In the rows, 128 means zero.
Known rows, with every way that one mark hangs from another
(R (Z G)): [152  95  79 171 115 147 143 178 156 117  94 140 130 116 168 192 124 159
 152 129  83 135 136 131 160 162 119 122 132 104 108 162 157 139  96 122
  88 120 154 157 126]
(J (V (E U))): [164  90  45 121 140 106 131 158 130 120 118 111 105 159 165 225 128 164
 116 132 123 136 116 131 122  91 102 104 137 132 171 129 133 100 125  72
 119 195 149 156 110]
(Z (G (X D)) R S): [134 145 134 177 113 124 123 204 119 129 138 165 120 141 116 135 102 109
 154  99 100 134 177 141 162 156 110 123 120  90  83 155 109  97 178 191
  69 144 165 130 135]
(R (Z (G H (X D)))): [101 154 111 120 117 168 154 203 154 110  90 157 147 126 159 173  65 123
 138 130  55 121 174 118 155 178  83 124 119  97  79 148 112 128 144 169
  74 116 143 148  92]
(V E (G T X) J): [128 142  90  99 103 100 110 189 147 117 122 146  97  70 191 119 155 157
  91  78  48 125 129  99 124  76  44 137 140 124 164 153 109 143 133 103
 156 112 140 132  95]
(L Z): [178 113  88 143 150 144 143 158 137  90 154 102 126 129 155 180 120  98
 156 103 112 158 147 131 158 106 113 146 106 149 142 151 131 150 116 117
 104 159 130 152 156]
(J (V M)): [165 101  89 128 137 132 172 162 119 119 134  99 136 111 180 213 107 136
 163  99  77 127 119 125 153 119 116 112 106 124 158 131 129 126 148 135
  99 163 135 177 118]
(Y (Z G S)): [179  76 104 194 137 111 124 143 142 154 114 141 104 122 147 171 122 114
 132  81 133 139 120 122 175 134 140 150 117 115 115 164 138 105 117 158
  89 161 123 136 165]
(L (Z G S)): [159  84  89 168 124 154 129 145 136 134 130 117 120 145 154 173 120  90
 149 104 104 149 163 127 176 120 122 129 105 147 135 177 161 118 135 146
  90 166 152 135 178]
(H (G X)): [134 164 102 113 125 148 148 170 146  94 148 138 143 122 121 129 114 141
 181  73  97 155 142 110 129 130  90 139 127 131  97 130 107 114 165 144
 103 143 121 124 120]
(H (G Z)): [141 130 106 127 136 138 137 142 146 106 137 132 126 124 133 137 143 130
 170  83 120 144 163  94 153 148 131 141 126 155 126 123 116 132 159 139
 129 164 114 109 147]
(Z R): [189 145 113 186 139 130 147 175 123 108 177 112 122 113 138 164 132 109
 150  96 149 161 130 153 150 126 138 133 109  99 116 139 105 127 120 125
  98 148 138 145 156]
(V E (G Z)): [137  97 103 113 132 111 107 160 151 124  95 144  91 125 174 140 140 141
 116  87 100 119 132 110 143  95 139 114 123 171 165 157 126 146 118 117
 142 156 129 123  98]
(U (E V)): [160 125  80 142 102 149 140 108 130 112 171 122 118 171 164 181 113 132
 156 117 166 158 118 138 148 105 127 113 129 111 113 118 106 141 157 107
 110 139 151 174 107]
(Z (G X) R S): [136 166 119 177 105 126 126 163 113 144 158 142 112 107 129 152 107 115
 165  80 121 167 156 128 149 150 113 119 119 102  89 171 115  80 154 180
  70 140 144 121 161]
(V E J): [159  99 102 154 127 110 125 168 145 142 129 109  95 124 192 172 151 141
 111  88 102 137 120 108 140  99 105 117 124 144 155 164 117 128 101  87
 118 139 156 135 116]
(X D (G H T Z)): [127 163 107 113 132 154 133 178 134  86  99 162 139 109 166 159 117  98
 125  96  71 118 189 115 157 166  95 165  99 119 148 110  67 161 191 163
 135 175 130 131 128]
(V (E U) J M): [141 107  84 149 119  95 118 169 133 173 134 113 107 159 203 178 141 186
  73  92  73 116  84 107 122  67  59  88 153 162 189 162 124 159  99  74
 132 142 148 134 105]
(Z (G T (X D)) R): [153 196 108 158 110 113 132 225 115  88 139 178 130  96 124 154 141 126
 138 103  80 133 183 164 158 169  76 148 118  63  96 144 115 129 199 168
 104 129 140 145 130]
(Z G): [165 113  89 159 114 144 149 172 146 122 108 146 122 116 156 178 147 135
 155  90 107 136 142 141 152 146 134 121 113 121 139 151 145 113 145 124
  84 126 132 151 133]
(Y Z): [194 109 108 166 164 103 145 154 144 112 142 126 106 107 154 177 121 129
 132  76 141 146 109 120 159 118 128 168 115 119 129 141 108 134  98 128
 108 155 103 141 159]
(R (Z (G T (X D)))): [124 135  84 123 104 124 131 227 136  77  89 173 140 102 151 160 117 162
 126 136  38 120 177 144 163 176  59 144 141  70  99 156 126 146 158 165
 115 116 155 160 100]
(T (G X)): [143 138 108  88 119 141 171 160 126  97 130 170 112 114 147 151 102 141
 148  99  82 176 110 111 132 132  86 117 100 106 121 138  98 124 143 155
  62 133 120 153 112]
(Y (Z G R S)): [196 107 124 223 133 110 121 155 128 152 145 138 103 126 133 167 127 102
 142  82 161 152 125 133 179 150 145 153 114 101  95 159 131 102 107 154
  97 163 128 122 188]
(E U (V G J)): [130  90  49 116 114 134 128 125 166 128 161 121 116 202 189 171 149 151
 105 137 103  85 105  82 146  55  48 116 158 130 157  93 118 167 142  71
 129  98 139 149 127]
(L (Z (G X) R S)): [138 153 111 161 112 147 122 145 116 128 166 123 105 121 131 166  97  86
 165  86 114 175 174 121 162 136  97 138 107 132  92 186 143 104 144 171
  80 165 140 113 187]
(Z (G H X)): [112 187 104 114 113 162 162 159 138 128 122 127 124  86 168 175  91 104
 148  73  94 149 152 111 136 157  91 123 101 118 107 145 108  88 185 161
  68 119 102 138 117]
(Z G R): [182 145 107 197 115 145 147 178 132 128 147 142 114 122 144 176 150 119
 160  96 138 147 143 147 157 155 144 125 112 105 108 153 140 114 139 120
  88 135 137 143 152]
(M (V E J)): [161  91 112 145 120  58 126 178 162 141 118  86  96 151 169 148 151 149
 125  99 123 118 117 125 120 105 105  98 133 153 164 182  93 149  96  85
 106 136 166 135 105]
(G H (Z R)): [154 192 130 151 147 139 149 131 116 126 174  87 119 101 161 159 100  73
 131  86 148 166 159 106 162 159 140 139  88 123 112 129  71 115 151 162
 102 160 104 109 167]
(J (V (E U) M)): [156  94  57 126 128  97 136 162 120 140 117 109 115 157 171 233 120 179
 103 123  90 122  95 130 128  82  88  85 143 152 190 141 138 124 126  84
 128 186 150 164  99]
(R (Z S)): [152  65 102 167 125 128 128 173 134 128 138 107 137 142 161 156  85 137
 128 133 103 152 128 117 158 124 120 118 132 100 114 149 120 128  73 149
  94 154 176 148 133]
(M (V (E U) (G X))): [113 126  80  83 113  68 106 190 164 114 100 136 107 174 127 138 117 181
 105 110 114 112  99 141  79  65  63  83 160 159 167 165  92 161 116  91
 111 133 134 136  70]
(G (X D) (Z R)): [132 185 146 143 142 109 128 174 113  94 160 148 102 118 133 138 104 121
 150  98 111 142 187 124 150 155 111 152 111 116  90 139  71 135 163 194
  95 157 126 115 140]
(T (G (X D) (Z R))): [131 160 148 104 139 126 154 173 109  89 149 192  93 129 121 134  97 123
 149 114  85 156 159 110 156 167 103 136 106 106  98 138  85 144 172 199
  80 151 123 114 125]
(Z (G T) R): [182 166  79 191 108 123 136 189 119 107 150 145 131  83 147 170 169 114
 140  95 125 153 149 161 162 161 122 144 117  75 117 156 133 130 164 122
 117 133 132 151 164]
(H (G T (X D))): [140 177  92 103 119 128 139 222 133  61 138 170 165 126 108 112 127 136
 148  99  62 128 174 130 145 139  68 159 135  87 111 111  93 137 210 158
 133 142 137 139 109]

Rows
[119 165 114  98 138  94 122 185 111  74 126 155 114 103 154 130 119 134
 124  98  58 134 193 116 152 149  66 161 113 105 123 132  74 137 194 197
 121 151 118 134 123] => (G T (X D) Z)
[187 178 122 195 144 137 159 150 139 135 152 126 116  92 148 192 115  76
 129  73 159 149 126 132 170 167 141 160 101  98  95 145 118 107 133 127
  94 148  90 132 177] => (Y (Z (G H) R))
[125  94  80 130 116 119 111 179 154 168 110 131 105 155 199 158 154 189
  68 103  58  93  74 101 120  34  59  79 165 171 211 148 140 176 102  50
 146 122 147 144  86] => (V (E U) G J M)
[128 220 114 128 125 105 123 156 113  77 176 137 128  80 116 108 136 121
 163  77 110 173 176 108 150 165  78 169 131 111  90 134  94 124 188 165
 150 163 112  98 166] => (H (G T X (Z R)))
[156 130 137 190 131 107 115 133 107 139 172 105 101 126 147 138 108 102
 140 101 146 162 162 114 167 135 150 128 113 122 111 149  98 111 127 180
 101 177 140 109 186] => (G (Z R S))
[144  94 114 136 124 153 145 171 156 148 136 123 119 113 203 139 145 150
 117  80  37  92 102  92 143  77  90 113 133 144 170 141 129 181 112 102
 113  87 139 150 110] => (V G J M)
[157 155 116 169 122 110 108 152 106 111 172 120 140 121 110 101 148  96
 147  97 126 166 178 110 177 154 112 155 126 111 110 133 110 116 173 167
 153 185 141  93 194] => (H (G T (Z R S)))
[166 180 102 162 136 183 160 156 132 126 154  95 127 116 149 199 110  56
 155  98 133 162 168 137 165 154 127 143  88 128 120 154 137 122 146 119
  91 152 117 131 183] => (L (Z (G H) R))
[150 121  93 136 113 114 160 123 133 156 178  90 125 161 215 187 122 137
 132  95  73 104 109 101 172 104  67 105 121 137 139 139 102 163 146 132
 115 117 143 151 126] => (E (V J M))
[159 160 119 190 116 161 146 163 122 165 153 111 132 128 145 160 104  65
 135  97 143 155 149 130 169 158 145 108 100  98 103 147 120  80 162 155
  74 149 142 129 167] => (Z (G H) R S)
[152 139  84 136 117 154 141 152 124 132 135  96 145 108 166 175 113  56
 115 114  90 159 178 122 183 137  90 138  92 122 143 157 138 108 172 155
 112 172 134 128 190] => (L (Z (G H T) S))
[178 148 134 206 142 136 139 141 129 166 152 114 117 121 140 169  92  55
 122  83 163 149 132 126 178 159 147 150 101 100  99 153 112  86 128 155
  88 162 114 116 191] => (Y (Z (G H) R S))
[164 106 139 148 122 130 139 127 102 138 157 140  93 143 136 130 109  94
 136 121 121 179 133 104 176 145 135 122 102 113 120 146 105 115 125 179
  85 174 136 109 173] => (T (G (Z R S)))
[147  86 104 134 118 125 128 185 152 164 114 122 108 118 207 139 149 157
  97  70  43  90  83 104 135  66  96  93 143 171 193 171 132 173  99  81
 136 119 151 143  83] => (V E G J M)
[ 90 136 107 132 103 171 139 157 138 151 104 115 136 104 173 161  48 116
 133 118  70 151 155  96 154 167  85 113 120 106  83 163 119  88 133 183
  65 127 143 127 126] => (R (Z (G H X) S))
[126 150  95 101  96 188 157 117 138 148 157 116 152 159 192 165  80 114
 127 106 111 117  92 113 147  82 114  83 125 135 150 112 103 167 180 103
 120 117 131 170  68] => (U (E (V (G H) M)))
[130 100  58 114 113 125 136 124 153 153 162 115 131 190 203 170 138 166
  96 116  64  72  84  80 148  45  33  91 161 147 172 112 119 191 143  79
 137 105 134 156 115] => (E U (V G J M))
[156  79  96 133 120 130 118 179 168 139 117 132  94 124 195 143 159 147
 105  83  85 109 106 104 132  67 108 119 135 153 168 146 131 146  99  67
 131 120 152 134 100] => (V E G J)
[166 178 114 177 120 164 162 164 133 141 152 116 127 109 156 183 124  77
 143  91 143 151 145 135 159 163 139 122  91 102 110 142 119 102 159 125
  81 127 120 131 155] => (Z (G H) R)
[126 161 129  68 132 166 187 188 129  95 126 168 137 143 136 147  70  99
 124 122  64 145 134 113 141 146  81 117  92  95 120 116  75 131 184 181
  50 125 119 142  89] => (T (G H (X D)))
[160 207 119 152 136 116 144 143 102 108 179  92 128  74 171 153 125  75
 109  93 129 168 170 115 166 160 110 156  87  97 117 122  76 119 172 161
 132 163 106 114 184] => (G H T (Z R))
[141 151  72 147 108 153 153 185 141 118  96 119 152  86 177 183 114 124
 110 128  73 142 151 133 169 177  84 132 116  79 120 144 135 132 135 126
 114 123 135 160 136] => (R (Z (G H T)))
[150 107  78 119  95 168 134 123 154 103 157 142 126 178 160 167 124 137
 152 123 150 131 110 132 144  74 132 108 137 120 127 108 122 158 157  86
 123 111 145 174  81] => (U (E (V G)))
[153  83 111 129 118 107 139 175 184 122 124 104 112 142 156 126 156 140
 143 106  95  91 119 116 120  91 100 111 137 135 163 144 103 172 118  85
 100  92 144 142 108] => (M (V G J))
[159 119 110 170 145 132 143 135 142 164 117 119 116 124 156 179  91  75
 115  83 135 137 124 106 174 147 131 147 100 119 104 155 119  86 129 155
  81 159 100 121 168] => (Y (Z (G H) S))
[134 114  64 141 115 105 149 114 132 162 178  92 123 192 205 194 118 164
 107 116  85  97  92  90 157  68  31  98 141 136 153 123 107 173 145  99
 126 123 136 148 124] => (E U (V J M))
[135 146  56  97 122 127 117 191 143 122 115 121 142 132 168 158 138 130
  47 119  97 121 108 134 116  67  70 109 139 122 192 115 108 137 147  66
 159 146 119 139  99] => (V (E U) (G H T))
[136  97  92  96 140 144 144 138 136 117 106 121 117  97 184 184 114 140
 152 103  48 102 136  86 157 111 120 109 113 159 165 130 134 154 155 141
 128 162 118 145 110] => (J (V (G Z) M))
[115 133 131  73 135 128 157 167 123  85 108 192  98 131 138 138  98 135
 141 117  59 145 162 103 153 157  84 129 106 126 121 132  88 144 178 196
  73 146 122 127 103] => (T (G (X D) Z))
[132 200 128 133 133  90 120 193  99  73 163 154 115  92 136 129 123 118
 130  98  92 151 195 132 158 161  79 163 118  88 102 137  73 141 186 192
 123 160 124 123 146] => (G T (X D) (Z R))
[140 132 122  85 142 161 180 123 129 122 123 131 114 118 169 155  96  89
 123 114  99 167 134  84 160 157 113 118  80 129 139 121  92 129 157 163
  77 151  95 124 131] => (T (G H Z))
[144  80 118 116 132 128 143 123 114 137 125 149 101 144 152 135 108 116
 127 119  99 171 138  91 171 135 122 112  99 131 138 143 114 121 138 179
  79 171 132 120 148] => (T (G (Z S)))
[109 120  85 141  94 118 110 181 122 121 103 148 137  88 163 155 102 156
 126 124  54 158 159 122 162 162  62 133 137  78  94 177 135 111 127 179
 102 128 159 144 137] => (R (Z (G T X) S))
[164 171 115 168 128 125 110 186 122  72 130 181 125 105 137 155 152 116
 148  95  95 134 190 150 161 174 110 175 121 100 137 125  81 173 162 152
 153 180 150 128 145] => (X D (G T (Z R)))
[117 200  99 101 111 143 153 211 126  98 109 155 148 105 154 155 111 105
 114 101  57 119 184 134 150 168  65 141 104  82 116 125  92 109 227 171
  93 124 123 147 109] => (Z (G H T (X D)))
[140 104  50 112 115 128 139 141 145 139 149 128 143 197 174 177 116 163
 111 120  82  84  78 117 146  53  64  84 150 144 162 112 118 191 147 102
 134 124 130 161 105] => (E U (V G M))
[132 171 141 164 127 165 122 111 122 149 150 117 114 117 158 161  86  67
 153  81 135 168 168 100 152 157 135 144  95 137 118 132  71 114 137 169
 106 199 139  98 168] => (X (G H (Z R S)))
[164 105  64  95 125 104 136 193 124 119  98 127 135  90 185 180 145 152
 108 108  36 106 109 143 146  84  93 101 131 131 194 145 148 146 151  96
 169 164 153 174  87] => (J (V E (G T) M))
